What can hang from each mark
q533: q738
q738: q533
q843: q162 q340 q997
q81: q221 q852
q340: q81 q843
q813: q852
q221: q81 q533
q162: q81 q91 q843
q997: q843
q91: q340

Every row comes from one small tree of marks. Brackets hold a mark, then the marks that hang from it, in the order of their numbers. Every link used is in the known rows. Which tree was each row made from?
Known rows
{q738 q533}: [  2.5  -4.1  -4.2   4.5   0.7   3.9 -12.3 -28.5   0.2  -8.3  -7.9   4.5
  14.1  12.1  13.9  -6.2  -1.8  -5.8 -13.0   5.7  -5.7   1.7   6.6 -18.1]
{q997 {q843 {q162 q91}}}: [  1.8 -16.6 -31.6 -33.7   9.6  -2.0  16.6  -1.9   2.8   9.1   2.5 -24.1
 -22.4  -4.4  14.0 -25.0   9.4  32.1  -0.5 -11.0  23.1   3.8 -11.9  10.0]
{q91 {q340 {q81 q852} {q843 q997}}}: [-32.0 -13.7 -20.0 -50.7   2.0  16.2  53.5  -6.4   5.3  -6.6 -21.3   6.4
  45.2   7.2  56.8  13.6  16.8  26.7  -4.4 -17.7  12.4 -17.8  -8.0  21.3]
{q843 {q162 q91} {q340 {q81 q221}} q997}: [-36.4 -17.3 -48.6 -33.5   8.1  21.1  37.7  22.7   1.1   7.9  -1.9   0.4
 -18.7  -6.7  54.3   5.5  18.4  29.0   6.4 -13.7   4.4 -24.6 -50.0 -10.4]
{q162 q81 q91}: [ 10.7 -12.2 -13.6 -47.4   9.5  11.3  12.3   3.1 -15.0  10.2   4.7 -26.4
  17.2 -15.5   5.6 -52.8  12.6   5.6   2.9  12.8  18.0   6.4  -2.7  -9.9]
{q997 {q843 {q162 q81 q91}}}: [ 24.0 -13.6 -39.4 -60.2  17.7   3.0  19.2   0.4  -5.0  12.1   7.0 -39.1
 -17.2  -6.4  10.4 -50.5  18.5  23.3  -4.7  -7.2  22.9   7.3 -11.1  14.2]
{q997 {q843 q162 {q340 q81}}}: [ 11.7   9.4 -57.7 -22.5   0.5 -19.8  22.1  10.1  15.6   7.1  14.6 -16.0
 -36.4   6.3  45.6   5.8   7.6  -1.5 -10.8 -36.4  11.5   5.8 -24.9  30.2]
{q91 {q340 q81}}: [ -3.1   8.4  -3.4 -19.8  -8.5   1.5  20.8  -0.4  -5.5  13.5   7.2  -9.4
  29.6  -1.2  36.3  -0.3  -8.0  -5.8 -10.3 -15.2  17.0  -3.6  -5.1  25.0]
{q340 q81 q843}: [ 14.2  14.0 -23.3  -5.6   2.3 -13.1  14.6   1.3   3.2   2.9   2.0  -2.5
  26.1  13.7  36.9   3.0   3.2  -8.8 -11.3  -8.4  26.6  19.3 -14.8   8.5]
{q162 q91 {q843 {q340 {q81 q221}} q997}}: [-42.6 -15.4 -44.3 -45.4   0.4  17.4  37.5  13.6  -8.1  -2.0  -9.5  -0.7
  -7.3 -10.4  50.0 -21.3   3.4  18.1  11.5  -7.5  17.7 -19.1 -62.4 -11.7]
{q340 q81 {q843 {q162 q91}}}: [  4.0  -2.6 -50.6 -24.6   8.5  -2.3  24.0  11.7   3.6  12.1   0.0 -15.8
  17.5   9.3  52.6  -6.2  22.7  13.0  -9.3  -6.2  48.7  24.0 -27.2   2.7]
{q81 {q221 q533}}: [-24.2 -11.5  21.3  16.4   3.8  12.2 -14.3 -10.1  -0.3 -12.8  -7.0  34.3
  11.0  14.6   2.8   3.3 -35.8   3.2  -3.3  10.5   1.2   0.6 -17.1 -19.4]
{q997 {q843 {q340 q81}}}: [  9.1  11.7 -36.8 -22.5  -3.0 -23.1  23.8   2.3  10.7   4.8  15.7 -15.7
 -16.8  -3.1  38.1 -13.9  -6.9 -10.4  -5.7 -28.0   5.8   3.4 -15.4  20.9]
{q91 {q340 q843}}: [ -3.8  -6.8 -22.3 -19.7  -5.3  -7.1  11.5  11.1  -5.8  -4.2 -10.5  -7.6
  41.2   8.4  23.8  13.1  -7.9  11.3  -2.6  -1.0  13.3   5.1  -0.1  23.9]
{q843 q162 q340}: [ -8.2  -7.3 -51.7  -7.7  -1.0  -6.4   2.5  25.1   9.3  -1.6   0.3  -1.5
 -30.8   1.7  21.1  29.0  16.1   1.5  -0.8 -12.7  -6.1  -0.1 -20.2   9.7]
{q162 {q81 q852} q91}: [ -5.9 -26.3  -1.5 -61.4  16.7  21.5  28.1 -10.6  -2.2  -4.8  -0.3 -12.3
  25.4 -26.0   1.4 -53.8  25.6  19.5   1.2  13.2  17.7   2.5  -1.8 -18.2]
{q221 {q81 q852} {q533 q738}}: [-44.8 -21.3  12.4   4.6   2.8  -5.2 -15.8  -8.8  20.4 -22.4 -36.3  25.7
   0.5   1.1 -17.9  -3.9 -29.0  13.0   5.5  -0.7   2.2  32.7 -12.6 -15.5]
{q843 {q162 q91} {q340 {q81 q852}} q997}: [-47.2 -28.6 -53.9 -57.7   8.8  23.6  54.5  13.0  15.3   1.4  -9.5   0.0
 -15.3 -12.0  62.7   2.5  44.5  31.9   5.7 -20.7  10.6 -20.3 -31.2  -6.8]
{q813 q852}: [ -1.4  -4.2   2.5 -12.5   6.3   0.4   0.2   6.5   1.2  -4.1  20.3  12.4
  -9.0   8.8  13.4  -3.3  -0.3   6.1 -26.7   0.5 -10.2   2.2  19.2  -0.2]
{q340 {q843 q162 q997}}: [ -9.0 -11.2 -49.8 -15.8   9.3   6.7  15.2  15.3   3.8  -4.5 -24.4   1.6
 -13.3  26.1  30.9  36.9  28.6  26.6   2.4 -10.6  -1.4  -7.5 -17.3  14.3]
{q997 {q843 {q162 q81} q340}}: [ 25.5  -5.2 -63.4 -47.3  10.1 -12.9  13.0  14.7   4.1   2.1   8.6 -27.3
 -38.9   0.5  16.3 -14.4  16.1   3.8  -5.8 -21.7  -5.4   4.1 -17.7  28.7]
{q162 {q91 {q340 {q81 q221}}}}: [-21.8  -7.8   9.4 -29.9  -2.2  17.5  31.8  -0.5 -12.5  12.0  10.8  -7.0
  46.0 -17.7  32.3 -25.5 -19.4  21.0  -3.6   2.1  27.4  -9.9 -24.2  -0.4]
{q843 {q162 {q81 q852} q91} q340 q997}: [-32.9 -41.2 -60.4 -82.4  18.6  29.9  43.1  16.2   4.6  -5.0 -16.7 -11.1
 -16.6 -17.0  34.2 -16.9  52.4  36.7   9.7  -7.0  -5.0 -21.6 -23.0  -7.0]
{q162 {q81 {q221 {q533 q738}} q852} q843}: [-18.0 -17.3   3.6 -23.4   3.3   9.8   1.7 -11.3  -1.9 -17.2 -28.4  18.5
   8.7  -8.5 -25.8 -23.3 -16.6  11.7 -18.6  19.4  18.9  17.8 -33.8 -19.8]

Which tree is each row?
[  4.1   5.6 -44.9 -22.1  -2.1  -6.1  22.3  12.9   1.5   8.8  -2.2  -9.5
  27.9  18.0  53.8  26.2   9.8   7.3 -16.2 -19.4  31.8  12.8 -18.8  37.2] -> {q91 {q340 q81 {q843 q162}}}
[ -1.1  -6.6 -30.9 -52.4   8.0  17.7  14.4   1.4 -15.5  -1.8 -20.1 -12.5
 -15.1   5.8  10.2 -24.6  21.2   1.8   4.2  -4.0  -0.6 -12.5 -23.9  12.8] -> {q162 q81 {q843 q997}}
[-39.6 -30.4 -34.5 -50.8   3.0  27.2  31.6  15.2  -9.8  13.8 -20.0 -18.0
   1.6  -2.0  38.8   6.2  19.0  43.7   8.4  -8.6   6.9 -28.9 -11.5  17.9] -> {q843 {q162 {q91 q340}} q997}
[-10.5 -25.9 -29.1 -46.3  26.8  31.0  33.6  -1.2   5.4 -21.9 -20.1  16.1
   6.6   8.5   9.7  12.4  36.0  46.5  -2.0   0.2  -7.9 -17.4 -31.2  -2.9] -> {q340 {q843 {q162 {q81 q221 q852}} q997}}
[-29.1  -4.0  24.9  12.5  -1.0   4.8  14.6 -14.8  12.4  -4.0 -13.5  31.2
  19.7  -7.8   1.1   3.0 -25.9   9.3 -23.2   7.1  16.7  12.0 -22.2 -26.9] -> {q340 {q81 {q221 {q533 q738}} q852}}
[ 12.4 -15.9 -34.5 -47.0  14.4  15.1  10.8  11.9  -8.7  14.6   3.0 -25.7
  -4.8  -7.7  11.0 -32.6  28.0  13.5  -2.8   5.6  21.8   9.6 -13.8  -0.7] -> {q843 {q162 q81 q91}}
[ -4.8 -23.8 -45.5 -57.0  22.5  22.6  34.6   2.4   7.5 -13.4 -23.8   1.0
   1.0  12.3  23.4   8.6  49.6  32.8  -3.2  -6.5  -2.2  -8.4 -14.6   9.2] -> {q340 {q843 {q162 {q81 q852}} q997}}
[-11.6 -21.9 -11.7 -66.8   3.5  22.8  18.7   3.8 -27.3  -1.0  -3.9 -19.7
  35.6 -19.6   5.2 -52.7  -9.7  21.9   1.0  14.7  29.7  -4.0 -37.4   8.0] -> {q162 {q81 q221} {q91 q340} q843}
[-18.2   4.2  20.1  12.3   2.7  10.3  -3.2 -13.8   1.8  -2.1   3.3  32.2
  18.5  17.3  27.6  -2.8 -32.5  -8.3 -13.2   0.4  18.0   4.8 -25.0 -15.6] -> {q340 {q81 {q221 q533}}}
[-41.9 -25.8  33.5   2.0   8.7  22.6   1.1 -24.4  10.8 -27.4 -10.2  48.5
  20.9   5.4  -0.7   1.2 -21.3  19.3  -4.8  11.2   2.3  -5.5 -15.0 -27.6] -> {q81 {q221 q533} q852}
[-16.3 -29.6 -46.4 -74.5  15.1  25.9  43.2   5.3   1.0 -10.4 -26.7  -4.3
  23.6   9.4  33.9  14.1  39.5  41.2  -4.9 -10.0  -0.7 -17.5 -10.3  30.3] -> {q91 {q340 {q843 {q162 {q81 q852}} q997}}}
[-34.1 -42.9 -30.2 -91.8  15.9  42.4  49.3   2.5  -7.1   3.5 -18.7 -17.4
  15.7 -13.9  32.3 -20.7  42.3  49.7   3.4  -3.4   6.1 -28.0  -9.3  14.1] -> {q843 {q162 {q81 q852} {q91 q340}} q997}
[  8.6  11.6  -7.3   5.3   4.7  -3.4  15.2  -1.5   1.7  -5.5   6.3  12.2
  30.6   9.0  24.0   4.0 -10.5   4.6  -9.3  -0.1  20.9  11.2 -29.3  -4.1] -> {q340 {q81 q221} q843}
[-49.5 -15.0 -26.8 -39.9   1.7  21.3  43.0  -3.5  11.1 -22.5 -14.1  26.4
  -9.3  -7.3  36.5   3.7  12.4  18.6   5.6 -16.1   0.7 -25.6 -55.6  -5.6] -> {q162 {q843 {q340 {q81 q221 q852}} q997}}
[-16.3 -20.0 -29.1 -39.8  -1.1  -0.9  21.8  13.3 -11.3   1.6 -10.4 -20.1
  54.2  -4.4  33.0 -14.7  -4.9  25.1   3.6   7.7  31.0   7.6  -5.0  10.2] -> {q162 {q91 {q340 q843}}}
[ -3.0   6.0  -7.5 -12.5  -2.9   0.3  24.3   2.2  -5.2  -2.5   4.7   5.1
  53.9   6.5  34.5   9.2 -20.1  10.8  -9.9  -4.2  21.8   1.9 -25.8  16.8] -> {q91 {q340 {q81 q221} q843}}
[-15.6 -26.6 -71.7 -67.5  12.3  19.6  28.0  30.8  -8.6   9.9 -10.7 -25.5
 -25.9  -6.6  38.7 -16.1  39.7  21.1  10.4  -6.0  -5.6 -17.6 -25.0   0.7] -> {q843 {q162 q81 q91} q340 q997}
[-10.6   5.6  14.9  -9.4  -5.2  10.1  20.3  -2.6  -6.5   5.9  12.7   5.6
  33.0  -5.5  23.0   1.3 -22.6   7.9  -9.6  -7.1  10.0 -12.2 -19.9  14.0] -> {q91 {q340 {q81 q221}}}
[-46.9 -27.5 -30.9 -64.5  -5.0  23.1  29.8   5.9 -18.9   4.9 -29.0 -19.0
  14.2  -6.0  34.7 -20.6   4.3  31.4  13.1  -2.2  19.8 -24.0 -23.3  16.0] -> {q162 {q91 q340} {q843 q997}}
[-49.3 -29.8 -24.8 -67.8   7.4  37.3  58.7  -2.9   3.5  10.5 -14.9  -6.2
  17.1 -10.2  59.5  -0.7  34.1  45.3  -1.4 -19.2  23.0 -27.1 -16.8  14.4] -> {q843 {q162 {q91 {q340 {q81 q852}}}} q997}
[-21.6 -22.5 -26.9 -37.0   0.7  13.9  17.4  14.7  -8.5  13.8  -4.0 -20.3
  12.4  -8.0  26.3  -2.5   9.0  30.0  -0.6  -2.2  23.9  -4.1  -9.7  16.7] -> {q843 {q162 {q91 q340}}}
[-26.9 -15.6 -58.1 -19.8   3.1   8.2  15.7  27.1   7.4  -0.2 -15.4  -0.3
 -42.5   8.4  35.0  37.6  27.2  15.3   8.8 -19.0 -23.2 -24.0 -22.5  10.9] -> {q843 q162 q340 q997}
[-12.2 -20.9 -37.2 -73.1  11.0  25.0  24.4   3.1 -20.8   5.3 -21.1 -24.9
  -4.0  -6.7  18.6 -51.2  24.4  15.7  10.5   5.1  18.1 -10.9 -27.8  -0.7] -> {q162 q81 q91 {q843 q997}}
[-26.1   2.1 -56.0 -35.1  -5.7   2.0  26.9  13.4  -1.2  -0.6 -14.6  -2.5
 -23.3   6.2  54.2   3.6  14.2  -9.9   4.0 -24.4   5.2 -13.2 -41.5  14.7] -> {q162 {q843 {q340 q81} q997}}
[-37.3 -11.9 -28.0 -37.3   2.5  13.5  45.6   1.1  15.2  -7.5  -8.6  12.3
  -5.8  -7.1  47.8   9.5  26.4   9.0   4.8 -21.7 -12.0 -25.1 -17.2  -2.1] -> {q843 {q340 {q81 q852}} q997}
[ 16.5  13.8 -43.7  -4.8   6.1  -8.9  14.2   9.1   8.4   5.6   0.3  -2.0
   5.8  21.3  42.8  22.2  19.3  -1.4 -14.9 -15.0  30.3  21.7 -23.3  16.4] -> {q340 q81 {q843 q162}}
[-10.4 -16.3 -49.0 -37.0  13.6  21.8  18.3  25.0  -3.7  -5.2  -5.9   1.7
 -32.9   2.6  16.4  13.5  21.6  20.3   5.1  -8.7 -29.3 -27.6 -37.6   3.0] -> {q843 {q162 {q81 q221}} q340 q997}
[ -8.4  -9.7 -16.7 -42.6   5.3   8.3  37.3  -4.6  -4.2  14.7  14.5 -20.2
  11.6  -9.5  36.5 -24.1 -13.9  40.6 -11.3 -18.2  34.0  -8.8 -31.6  25.4] -> {q997 {q843 {q162 {q91 {q340 {q81 q221}}}}}}
